What can hang from each mark
K_181: K_627
K_645: K_146 K_990
K_381: K_627 K_990
K_146: K_645
K_2: K_146
K_627: K_181 K_381
K_799: K_990
K_990: K_467 K_645 K_799
K_467: K_990

Known rows, with every way that one mark hangs from another
K_381{K_627 K_990{K_467 K_799}}: [ 21  27   7   4   7  17   5  -5  19   2   7 -12  26  -7  20  32   2  -2
 -10   4]
K_146{K_645{K_990{K_799}}}: [-30  27   6  -1  -3   6 -16  -9  19 -12  34 -23  -4 -38   2  34  -2 -13
 -21  17]
K_181{K_627{K_381}}: [ -4 -11  -4   5 -21  18   7   2  -2  -3  -7   5  -8   5  19   8   6   1
   4  -6]
K_799{K_990{K_467 K_645}}: [  0   6 -12  -9  11   5 -19 -12  35 -44  13 -14 -16  -3  15  22   3  15
 -13   4]
K_799{K_990}: [-10  -3  -6  -8   6  25  -5  -5  20 -18   8 -11  -2  -1  -7   2  -5  -2
  -9  -2]
K_146{K_645}: [-15  -2  -1   2   0  -3  -9  -5   3  -3  11   3 -18  -1  -2  10   0  -3
  -5   9]
K_181{K_627{K_381{K_990}}}: [  6  -7  -5   8 -23  50   1   0   6   0  -3   7  -2  -2  24   9   4   4
  -3  -6]
K_2{K_146{K_645{K_990}}}: [-27 -14   3   4  31  -3 -19 -11  14 -24   8 -13 -26 -26   5  16   4  -1
 -18  17]
K_627{K_381{K_990{K_645}}}: [ 10   0 -10   4 -16  53 -23  -9  16 -17  21   2 -12  -5  15  17   3  17
 -14   4]
K_990{K_645 K_799}: [  2  25   3   1  -5  10 -25  -9  11 -16  35 -11   8 -12  -7  35   3   6
 -16   4]
K_627{K_381}: [ -2  -2  -8   1 -11  18   5   2  -1  -6  -3  -2  -7   3   7   1   2   1
   1  -1]
K_467{K_990{K_645 K_799}}: [  6  33  -1   0  -4  20 -19  -6  16 -32  40 -13   1 -26   7  35  -1   5
 -26  20]
K_990{K_799}: [ -2  29   5   1  -1   6  -3   0   3   0  15 -11  19  -9  -9  20   2  -9
  -8   0]
K_990{K_467 K_799}: [  5  42   4   0   6 -15   5   1   9 -11   0 -17  15  -9  11  25   7  -6
  -4   3]
K_381{K_627{K_181} K_990{K_645{K_146} K_799}}: [ 23  -9  17  -3 -20  35 -24 -29  35  -9  42   4  25 -17 -12  45   2   0
 -34   9]
K_467{K_990{K_799}}: [  4  36   2   0  -1  17   4   3   7 -18  20 -14  12 -24   5  19  -3  -9
 -19  15]
K_181{K_627{K_381{K_990{K_467 K_645 K_799}}}}: [ 13  32  -2   7 -20  37 -17  -8  24 -26  18  -8   2 -11  38  50  12  13
 -15   2]
K_645{K_990{K_467}}: [ -7  13   1  -4   6 -21   3  -3  19 -18  -8 -18  -8 -28  34   9   3   0
  -3   8]
K_645{K_146 K_990{K_467 K_799}}: [ -5  35  10  -8   1 -16  -4 -13  35 -27   9 -24  11 -53   8  33  10  -8
 -25  17]
K_627{K_181}: [  2 -10   9  -4 -11  -6   3  -4  -1   2  -2   5   8  10   3   0  -3  -9
   1  -2]

Rows
[  4  -2  -8 -13   7   3 -21 -22  49 -52  14 -10 -16 -20  -1  26   8  14
 -26   9] : K_799{K_990{K_467 K_645{K_146}}}
[ 10  25   3  -5  -8  18 -21 -16  30 -40  41  -8   2 -42  -9  38   6   4
 -38  25] : K_467{K_990{K_645{K_146} K_799}}
[ -9  43   7  -3   5 -15  -1  -3  21 -19   8 -30  10 -37  25  30   4  -7
 -10  10] : K_645{K_990{K_467 K_799}}
[  6  16   6  -4  -8   8 -28 -19  26 -24  36  -6   8 -27 -23  38  11   4
 -29  10] : K_990{K_645{K_146} K_799}
[ 15  16  -9   4  -5  27   6   1  13 -12 -14  -4  -5  -2  32   7   6   6
  -2   4] : K_627{K_381{K_990{K_467}}}
[-28  15   9   5  29   4 -23 -11  17 -24  24 -25  -8 -35  -3  35   4  -8
 -27  17] : K_2{K_146{K_645{K_990{K_799}}}}
[ 12  36   0   7 -16  35   4   0  16 -11  -1 -10  13 -10  36  35  10  -1
  -7  -2] : K_181{K_627{K_381{K_990{K_467 K_799}}}}
[ 12   6  -5   7 -16  28   8  -1  13 -10 -17   3  -6   0  45  15   9   8
   2  -4] : K_181{K_627{K_381{K_990{K_467}}}}
[ 21 -28   9   1 -14  30 -19 -19  19   0  25  11   6   8  13  22  -6   9
 -13   3] : K_381{K_627{K_181} K_990{K_645}}
[ 19  31   2   0 -22  31 -15 -11  25 -26  21 -10  10  -3  29  42   6   3
 -16   5] : K_627{K_181 K_381{K_990{K_467 K_645 K_799}}}
[ 24 -37  11  -2 -18  29 -22 -29  33  -8  26  18   7  -9  -4  24   0   8
 -25   9] : K_381{K_627{K_181} K_990{K_645{K_146}}}
[ 18   0  14   2 -16  36 -21 -19  22  -1  42  -1  25  -1   4  42  -5   1
 -22   4] : K_381{K_627{K_181} K_990{K_645 K_799}}
[ 12  30   4  -5  -2 -14 -21 -17  33 -34  21 -11   4 -26  -3  44  14   8
 -25  12] : K_990{K_467 K_645{K_146} K_799}
[ 11  19   4   2 -29  53 -23 -13  19 -16  36  -4  14  -4   9  36   1   1
 -22   2] : K_627{K_181 K_381{K_990{K_645 K_799}}}
[ 23  22   4   5   3  19 -17 -14  29 -13  27 -11  14 -10  22  47   4  12
 -18   8] : K_381{K_627 K_990{K_467 K_645 K_799}}
[ 13 -11  -2   1 -27  47 -20 -13  16 -15  19   7  -4   4  17  16  -2   9
 -13   1] : K_627{K_181 K_381{K_990{K_645}}}
[ 15  36   5   0 -18  29   7  -4  16 -12   1 -11  22  -2  28  27   5 -10
  -9   0] : K_627{K_181 K_381{K_990{K_467 K_799}}}
[ 17   9   6  -3 -33  52 -26 -22  33 -24  36   0  14 -20  -7  39   7   0
 -34   8] : K_627{K_181 K_381{K_990{K_645{K_146} K_799}}}
[ 27 -17   8   1  -7   7 -10 -17  25 -10   9   6   2   9  33  27   0  11
  -8   5] : K_381{K_627{K_181} K_990{K_467 K_645}}
[ 18 -19   2  -3 -32  47 -23 -22  30 -22  21  12  -4 -12   1  20   5   8
 -26   7] : K_627{K_181 K_381{K_990{K_645{K_146}}}}
[-24  39   5  -1   5 -17 -10  -7  26 -22  19 -27  -8 -38  23  39   3 -10
 -17  20] : K_146{K_645{K_990{K_467 K_799}}}
[ 16   4  17   2 -12  33   0 -10  11  14  22  -2  37   1   1  27  -7 -13
 -13  -1] : K_381{K_627{K_181} K_990{K_799}}
[ 10  -7   1   1 -24  45   2  -3   7   0   0   6   7   6  15   2  -1  -5
  -5  -3] : K_627{K_181 K_381{K_990}}
[ 14   1  -1  -5  -1 -21 -16 -17  30 -34   6   1 -14 -18   7  24  13  15
 -16  12] : K_990{K_467 K_645{K_146}}
[ 11  30   2   3  -6  42 -31 -11  20 -13  40  -9  13 -18  -1  36   2   9
 -23   6] : K_381{K_990{K_645 K_799}}
[-11  21  12  -7  -7   6 -12 -14  28 -18  25 -19  14 -53 -12  26   5 -11
 -29  12] : K_645{K_146 K_990{K_799}}
